Each row was made from one small tree. The marks that hang from a mark follow it in brackets, in the order of their numbers. Every link used is in the known rows. Write each row's tree.
Known rows:
Q_721[Q_58]: [-2.011 -3.377  0.246 -0.614 -0.776 -0.602 -2.082 -1.284  0.240  5.105
 -0.648  0.796 -1.474 -1.799 -1.244 -1.319  1.962  0.684 -0.695  2.103
  3.733]
Q_450[Q_58]: [-2.457 -2.078  0.290 -1.613 -1.766 -0.373 -1.864  1.060  1.129  4.805
 -1.039  1.032 -1.635 -1.221 -0.349 -0.627  2.712 -0.316 -0.988  1.941
  3.025]
Q_58[Q_102 Q_450 Q_906]: [ 0.639  3.394 -0.020  0.457 -2.904 -0.576  1.914  0.771  2.342 -3.886
 -1.847  1.555 -2.142 -1.999 -2.184 -1.286  2.106 -0.821 -0.056  2.479
 -0.791]
Q_673[Q_58[Q_318]]: [-1.908 -3.038 -1.185 -1.607 -1.433 -0.775  0.610 -0.433  0.380  5.402
  0.317  1.069  0.469 -0.468  0.141 -1.528  2.397  1.586 -1.506  1.427
  3.245]
Q_445[Q_318[Q_58]]: [-0.837 -3.662  0.397 -1.469 -0.105 -1.243 -2.772 -3.213  0.927  3.938
  0.510  1.742 -0.658 -0.820  0.590 -0.162  1.571 -0.088 -1.130  2.063
  3.110]
Q_58[Q_102 Q_318 Q_450 Q_906]: [ 0.833  1.629 -0.251 -0.799 -3.877 -1.074  2.364  0.775  1.675 -4.523
 -0.565  1.656  0.168 -2.275 -2.004 -2.060  1.900  0.105 -0.287  2.764
 -0.215]
Q_906[Q_58[Q_102 Q_318 Q_450]]: [ 0.935  0.960 -1.522 -2.215 -3.930 -0.069  0.622  0.950  0.761 -2.416
  1.294  0.947  1.103 -1.764 -1.984 -0.907  2.353  1.190 -0.451  2.910
  1.388]
Q_626[Q_673[Q_58[Q_102 Q_450]]]: [-1.073  2.386 -0.704 -0.184 -2.681 -0.553  1.823  0.243  1.395 -0.209
  1.316  2.922 -3.276 -0.702 -0.108  0.073  1.882  0.665 -0.666  3.665
  0.355]
Q_102[Q_58[Q_318 Q_450]]: [-0.970 -1.085  0.288 -1.906 -2.024 -0.658  0.905  0.484 -0.425  1.750
  1.016  5.349  0.736 -1.799 -2.181 -1.564  2.155 -0.203 -0.991  3.100
  1.284]
Q_445[Q_906[Q_58]]: [-0.135  1.327 -0.761  0.804 -1.154 -1.117 -1.063  0.290  0.576  4.919
 -1.189  1.724 -1.460 -0.853 -1.246 -0.888  1.559  0.952 -0.692  1.734
  2.377]
Q_102[Q_58[Q_318 Q_450 Q_906]]: [-0.462  0.477  0.631 -0.567 -2.045 -1.286  1.075  0.929  0.468 -0.677
 -1.139  5.537  0.445 -1.864 -2.240 -2.000  1.832 -1.152 -0.500  2.970
 -0.009]
Q_318[Q_58[Q_450]]: [-0.548 -0.729  0.714 -0.063 -1.169 -0.561 -0.957 -2.519  0.741  2.419
  0.510  1.498 -0.463 -1.658 -0.804 -1.992  2.104 -1.203 -0.842  2.557
  0.537]
Q_626[Q_673[Q_58[Q_102 Q_906]]]: [-1.201  2.699 -0.359  0.445 -2.013 -1.335  1.283  0.189  2.330  0.260
 -1.250  1.719 -4.020 -0.449  0.898 -0.123  1.690 -0.620 -0.384  2.697
  1.392]
Q_906[Q_58[Q_318 Q_450]]: [ 0.722 -1.144 -1.714 -1.418 -3.033 -0.353  0.032  0.406  0.004  1.893
  0.354  1.052  1.367 -1.348 -1.099 -0.811  2.123  0.998 -0.897  2.978
  1.508]
Q_58[Q_102 Q_318]: [-0.520 -1.567 -0.472 -2.683 -4.058 -0.568  1.309 -0.291  0.838  1.558
  1.230  0.001 -0.253 -1.803 -0.873 -1.298  2.260  0.409 -0.714  1.595
  3.566]
Q_906[Q_58]: [-0.249 -1.048 -1.440 -0.855 -2.114 -0.135 -1.232 -0.092  0.647  5.280
 -1.536  0.151 -1.343 -0.785 -0.201 -0.041  2.277 -0.396 -0.618  1.748
  3.282]
Q_445[Q_318 Q_906[Q_58[Q_102]]]: [ 0.415  1.602 -0.765 -0.738 -0.182 -1.350 -1.523  0.215  1.292 -0.351
  0.489  3.002 -1.229 -0.731 -1.496  0.667  1.280  2.563 -0.653  2.277
  2.501]
Q_673[Q_58]: [-1.953 -1.538 -0.984 -0.480 -0.338 -0.367  0.219 -0.371  0.968  5.834
 -0.978  0.984 -1.617 -0.210  0.023 -0.925  2.557  0.740 -1.268  1.317
  2.698]
Q_450[Q_58[Q_102 Q_318 Q_906]]: [-1.390  0.054  0.679 -2.197 -3.133 -1.140 -0.455  2.115  2.125 -1.789
 -0.854  0.915 -0.219 -1.963 -0.933 -1.593  2.364 -0.060 -0.489  1.974
  2.013]
Q_626[Q_673[Q_58[Q_318 Q_906]]]: [-1.337 -0.697 -0.794  0.222 -2.185 -1.942  1.128 -0.067  1.249  3.915
 -1.086  1.633 -1.721 -0.268  1.615 -0.779  1.190  0.037 -0.938  2.844
  1.994]

Write each row's tree:
[-0.330  1.675  1.220 -0.158 -1.908 -1.064 -0.649 -2.008  2.429 -1.326
 -1.281  0.272 -1.694 -1.928 -0.528 -2.123  2.128 -2.561 -0.183  1.392
  1.473]
Q_318[Q_58[Q_102 Q_906]]
[-0.782  1.209 -0.739  1.477 -0.360 -0.783  1.128  0.532  1.707  0.474
 -2.333  2.472 -1.249 -0.597 -0.951 -1.646  2.137  0.718 -0.921  2.167
 -0.702]
Q_673[Q_58[Q_450 Q_906]]
[ 0.331  0.008 -0.618 -2.033 -4.268 -0.290  2.159  0.202  0.628 -1.843
  1.884  1.469  0.539 -2.186 -1.978 -1.547  2.264  1.001 -0.676  2.825
  1.165]
Q_58[Q_102 Q_318 Q_450]
[ 0.460 -0.533 -0.553  0.286 -3.050 -1.293  1.470  0.114  0.991  0.144
 -1.646  1.802  0.728 -1.733 -1.128 -2.210  1.538 -0.132 -0.754  2.672
 -0.089]
Q_58[Q_318 Q_450 Q_906]
[ 0.277 -0.389 -1.456 -2.726 -3.698 -0.242 -0.034  0.430  0.797  0.872
  0.636 -0.258  0.472 -1.539 -0.869 -0.655  2.350  0.475 -0.529  1.850
  3.577]
Q_906[Q_58[Q_102 Q_318]]
[ 0.262  1.946 -0.732 -0.749 -2.158 -1.197  0.042  0.789  0.550  0.955
  0.954  1.397  0.164 -1.526 -1.921 -1.311  1.650  1.692 -0.609  1.848
  2.574]
Q_445[Q_906[Q_58[Q_102 Q_318]]]
[-0.740  0.344 -1.062 -1.784 -1.726 -0.230  2.096  0.698  0.886 -1.756
  2.016  2.094  0.671 -1.205 -1.770 -1.809  2.522  2.405 -1.158  2.440
  0.906]
Q_673[Q_58[Q_102 Q_318 Q_450]]
[-0.237  0.072  0.496 -0.758 -2.897 -1.090  0.237  0.220  1.087 -4.695
 -0.024  1.642  0.401 -2.802 -3.165 -2.536  1.722  1.306 -0.239  3.302
  0.621]
Q_721[Q_58[Q_102 Q_318 Q_450 Q_906]]
[-0.134  1.371  0.891 -0.852 -1.987 -0.293 -0.141 -1.919  1.508 -1.623
  1.601  1.366 -0.784 -2.165 -1.651 -1.983  2.424 -0.942 -0.539  2.610
  0.432]
Q_318[Q_58[Q_102 Q_450]]
[-1.144 -0.903  0.666 -1.181 -1.867 -1.537  0.426  0.400  0.496  2.414
 -1.768  4.064 -0.013 -1.558 -1.172 -1.804  1.753 -1.678 -0.591  1.914
  2.177]
Q_102[Q_58[Q_318 Q_906]]
[ 0.346  2.866  1.214  0.441 -1.820 -0.882  0.166 -1.458  2.416 -4.045
 -0.576  1.361 -1.147 -2.207 -1.573 -2.450  2.123 -1.840 -0.135  2.435
 -0.810]
Q_318[Q_58[Q_102 Q_450 Q_906]]
[-0.587  2.100  0.762  0.481 -0.602 -0.808  0.645  0.889  0.997 -0.176
 -2.297  5.682 -1.515 -1.652 -2.426 -1.453  1.993 -1.958 -0.297  2.876
 -0.510]
Q_102[Q_58[Q_450 Q_906]]
[ 1.140  2.847 -0.762 -0.143 -0.727 -1.112 -0.837  0.682  1.132 -2.755
  0.997  4.338 -0.734 -0.995 -2.451  0.545  1.216  3.000 -0.691  3.220
  0.587]
Q_445[Q_318 Q_906[Q_58[Q_102 Q_450]]]
[-0.686 -1.422  0.124 -1.910 -3.064 -0.450 -0.012 -0.149  0.206 -2.378
  2.298  1.627  0.767 -2.775 -3.150 -2.123  2.084  1.983 -0.600  3.439
  1.842]
Q_721[Q_58[Q_102 Q_318 Q_450]]
[ 0.053  0.823  0.957  1.181 -0.988 -1.119 -0.641 -1.867  1.634  0.081
 -1.671  1.744 -0.810 -1.772 -0.788 -2.484  1.834 -1.756 -0.490  2.490
 -0.685]
Q_318[Q_58[Q_450 Q_906]]
[ 0.946  3.120 -0.839 -0.247 -2.129 -0.951  0.559  1.262  0.524 -1.728
  1.447  2.514  0.650 -1.761 -2.871 -1.639  1.602  2.385 -0.580  2.875
  0.667]
Q_445[Q_906[Q_58[Q_102 Q_318 Q_450]]]
[-1.004  0.570 -0.684 -1.137 -1.823 -1.077  1.632  0.632  1.931 -0.936
 -0.788  1.067 -0.339 -0.976 -0.599 -1.925  2.218  1.065 -0.837  1.316
  1.790]
Q_673[Q_58[Q_102 Q_318 Q_906]]
[-1.532  1.504  0.915 -1.129 -2.068 -0.708 -0.901  2.091  2.742 -1.413
 -2.014  0.910 -2.283 -1.761 -0.983 -0.993  2.541 -1.310 -0.271  1.845
  1.527]
Q_450[Q_58[Q_102 Q_906]]
[-0.658 -1.376  1.004  0.241  1.105 -2.189 -2.582 -2.753  0.719  3.684
  0.824  3.412 -0.684 -0.903 -0.337 -0.857  0.884  1.207 -1.195  2.149
  2.333]
Q_445[Q_318[Q_58] Q_906]
[-0.838  1.763 -0.638  1.584 -1.757 -1.447  1.392  0.170  1.603  1.594
 -1.519  3.114 -3.112 -0.300  0.740 -0.354  1.472 -0.026 -0.705  3.647
 -0.531]
Q_626[Q_673[Q_58[Q_450 Q_906]]]
[ 0.645  0.996 -1.060  0.424 -1.995 -1.250  0.058  0.808 -0.107  2.241
  0.630  2.775  0.857 -1.343 -2.047 -1.507  1.304  2.321 -0.909  2.925
  0.794]
Q_445[Q_906[Q_58[Q_318 Q_450]]]
[ 0.246 -0.961  0.631  0.114 -0.211 -1.727 -1.758 -2.336  1.684 -0.908
 -0.926  3.067 -0.353 -1.139 -0.307 -0.706  1.219 -0.541 -0.831  2.988
  0.000]
Q_445[Q_318[Q_58[Q_450 Q_906]]]
[-0.478 -2.239  0.601 -0.397 -0.109 -1.806 -2.343 -2.779  1.719  1.768
 -1.585  1.959 -0.864 -0.891  0.665 -0.693  1.198 -0.943 -0.873  2.011
  2.044]
Q_445[Q_318[Q_58[Q_906]]]
[ 0.205  1.799  1.070  0.154  0.372 -1.730 -1.197 -1.868  1.273 -2.671
  2.518  4.612 -0.463 -1.531 -2.113 -0.970  1.105  2.045 -0.858  3.111
  0.229]
Q_445[Q_318[Q_58[Q_102 Q_450]] Q_906]
[ 0.036  0.218 -0.150 -1.272 -3.808 -1.215  1.473  0.163  1.836 -1.158
 -1.353  0.066 -0.526 -1.909 -0.726 -1.850  1.832 -0.815 -0.376  1.645
  2.191]
Q_58[Q_102 Q_318 Q_906]
[ 0.109 -0.306 -0.963  0.011  0.308 -1.569 -2.185 -0.195  0.569  3.552
 -0.458  3.156 -0.845 -0.367 -0.744  0.660  0.947  2.477 -0.974  2.193
  2.752]
Q_445[Q_318 Q_906[Q_58]]
